What can hang from each mark:
Q_244: Q_215
Q_664: Q_299
Q_850: Q_4
Q_215: Q_244 Q_405 Q_683
Q_299: Q_215 Q_664
Q_4: Q_683 Q_850
Q_683: Q_4 Q_113 Q_215

Each row was made from one small tree. Brackets hold a mark, then the marks that hang from it, in the order of their numbers. Every link used is in the known rows. Write each row's tree.
In the rows, zero is written as 128.
Known rows:
{Q_850 {Q_4 Q_683}}: 180, 121, 100, 206, 148, 199, 159, 161, 150, 119, 157, 92, 140, 121, 111, 144, 106, 112, 115
{Q_4 {Q_683 Q_113 {Q_215 Q_244}} Q_850}: 139, 118, 61, 134, 148, 177, 149, 117, 139, 101, 148, 111, 148, 85, 97, 173, 104, 154, 109
{Q_664 {Q_299 {Q_215 Q_244 Q_405 {Q_683 Q_4}}}}: 209, 155, 117, 88, 151, 159, 157, 132, 145, 124, 154, 105, 163, 120, 114, 190, 119, 118, 146
{Q_299 {Q_215 Q_405} Q_664}: 185, 176, 98, 198, 153, 180, 179, 102, 160, 105, 146, 86, 139, 106, 131, 168, 114, 100, 137
{Q_215 Q_244}: 170, 136, 86, 178, 145, 204, 152, 150, 158, 120, 142, 74, 154, 98, 110, 155, 115, 142, 139
{Q_4 {Q_683 Q_113 {Q_215 Q_405}} Q_850}: 149, 120, 64, 139, 148, 179, 172, 103, 130, 88, 148, 133, 137, 84, 111, 168, 99, 127, 103
{Q_299 {Q_215 Q_244 Q_405 {Q_683 {Q_4 Q_850}}} Q_664}: 212, 192, 114, 136, 160, 133, 194, 79, 145, 123, 157, 98, 160, 112, 120, 207, 112, 140, 130
{Q_244 {Q_215 Q_405}}: 171, 137, 73, 185, 143, 202, 176, 121, 145, 104, 142, 90, 129, 84, 127, 130, 111, 125, 134
{Q_244 {Q_215 Q_405 Q_683}}: 173, 138, 92, 157, 141, 184, 189, 131, 139, 109, 145, 110, 132, 84, 123, 141, 113, 137, 128
{Q_4 Q_683 Q_850}: 188, 127, 82, 199, 149, 203, 160, 134, 142, 101, 156, 99, 135, 84, 108, 132, 104, 132, 99
{Q_683 {Q_4 Q_850} Q_113 {Q_215 Q_244 Q_405}}: 160, 134, 66, 104, 153, 158, 163, 93, 135, 111, 146, 114, 156, 107, 109, 202, 105, 144, 134
{Q_215 Q_244 Q_405 Q_683}: 178, 149, 110, 134, 145, 184, 186, 133, 146, 120, 143, 104, 158, 98, 114, 174, 116, 143, 134
{Q_299 {Q_215 Q_244 Q_405 {Q_683 Q_4 Q_113}}}: 184, 148, 113, 101, 149, 152, 157, 110, 140, 121, 143, 119, 165, 127, 114, 230, 114, 118, 150
{Q_215 Q_244 Q_405 {Q_683 {Q_4 Q_850} Q_113}}: 183, 140, 100, 105, 151, 150, 179, 84, 132, 122, 152, 127, 163, 106, 111, 221, 107, 157, 130
{Q_299 {Q_215 Q_244 Q_405 {Q_683 Q_4}} Q_664}: 210, 188, 121, 145, 155, 141, 185, 106, 154, 127, 146, 93, 160, 127, 120, 209, 117, 133, 145
{Q_664 {Q_299 Q_215}}: 175, 130, 92, 156, 147, 201, 126, 151, 158, 109, 155, 90, 139, 102, 116, 141, 116, 97, 138
{Q_850 {Q_4 {Q_683 {Q_215 Q_244 Q_405}}}}: 161, 134, 90, 142, 150, 180, 182, 145, 145, 116, 147, 96, 153, 119, 110, 159, 107, 116, 122
{Q_299 Q_215 Q_664}: 177, 165, 94, 212, 152, 183, 154, 127, 166, 110, 148, 77, 137, 110, 121, 159, 115, 109, 137
{Q_215 Q_244 {Q_683 Q_4 Q_113}}: 176, 126, 102, 131, 145, 160, 148, 136, 147, 131, 145, 113, 160, 122, 102, 217, 114, 163, 144

Write each row's tree:
203, 144, 89, 145, 149, 161, 193, 110, 127, 115, 158, 117, 135, 91, 121, 154, 108, 145, 120 | {Q_244 {Q_215 Q_405 {Q_683 {Q_4 Q_850}}}}
212, 146, 107, 140, 151, 165, 190, 119, 133, 118, 156, 124, 146, 106, 117, 172, 107, 139, 118 | {Q_215 Q_405 {Q_683 {Q_4 Q_850}}}
138, 114, 67, 144, 144, 183, 140, 144, 148, 105, 137, 105, 148, 98, 97, 184, 109, 147, 123 | {Q_4 {Q_683 Q_113 {Q_215 Q_244}}}
182, 188, 118, 150, 152, 158, 188, 100, 155, 118, 145, 92, 157, 106, 122, 192, 118, 129, 139 | {Q_299 {Q_215 Q_244 Q_405 Q_683} Q_664}
145, 127, 70, 128, 143, 181, 163, 121, 143, 99, 135, 113, 152, 95, 106, 186, 106, 135, 125 | {Q_4 {Q_683 Q_113 {Q_215 Q_244 Q_405}}}
157, 172, 112, 135, 151, 148, 180, 75, 152, 114, 142, 110, 158, 109, 121, 224, 115, 134, 143 | {Q_299 {Q_215 Q_244 Q_405 {Q_683 Q_113}} Q_664}
163, 121, 71, 132, 147, 169, 160, 132, 142, 108, 140, 122, 142, 122, 114, 196, 107, 121, 141 | {Q_683 Q_4 Q_113 {Q_215 Q_405}}
178, 127, 89, 136, 142, 158, 175, 113, 134, 115, 145, 128, 137, 107, 120, 195, 111, 146, 139 | {Q_244 {Q_215 Q_405 {Q_683 Q_4 Q_113}}}
184, 177, 117, 170, 151, 163, 190, 111, 153, 111, 149, 106, 141, 108, 127, 176, 115, 111, 131 | {Q_299 {Q_215 Q_405 Q_683} Q_664}
153, 107, 95, 191, 147, 189, 149, 135, 148, 115, 153, 111, 142, 123, 110, 178, 104, 117, 119 | {Q_850 {Q_4 {Q_683 Q_113}}}
185, 143, 77, 129, 148, 173, 167, 148, 148, 119, 138, 91, 155, 118, 111, 175, 112, 134, 144 | {Q_683 Q_4 {Q_215 Q_244 Q_405}}
185, 149, 72, 119, 154, 166, 178, 118, 139, 115, 148, 97, 155, 104, 111, 170, 108, 140, 130 | {Q_683 {Q_4 Q_850} {Q_215 Q_244 Q_405}}
180, 130, 83, 127, 147, 151, 185, 84, 124, 111, 155, 134, 136, 93, 119, 186, 106, 152, 124 | {Q_244 {Q_215 Q_405 {Q_683 {Q_4 Q_850} Q_113}}}
137, 123, 85, 127, 149, 170, 173, 119, 141, 112, 145, 114, 155, 121, 109, 193, 104, 123, 126 | {Q_850 {Q_4 {Q_683 Q_113 {Q_215 Q_244 Q_405}}}}
149, 124, 87, 142, 140, 177, 178, 107, 136, 106, 143, 128, 134, 86, 122, 175, 110, 140, 133 | {Q_244 {Q_215 Q_405 {Q_683 Q_113}}}
207, 151, 113, 129, 147, 168, 183, 140, 144, 130, 145, 103, 162, 118, 113, 190, 114, 149, 140 | {Q_215 Q_244 Q_405 {Q_683 Q_4}}
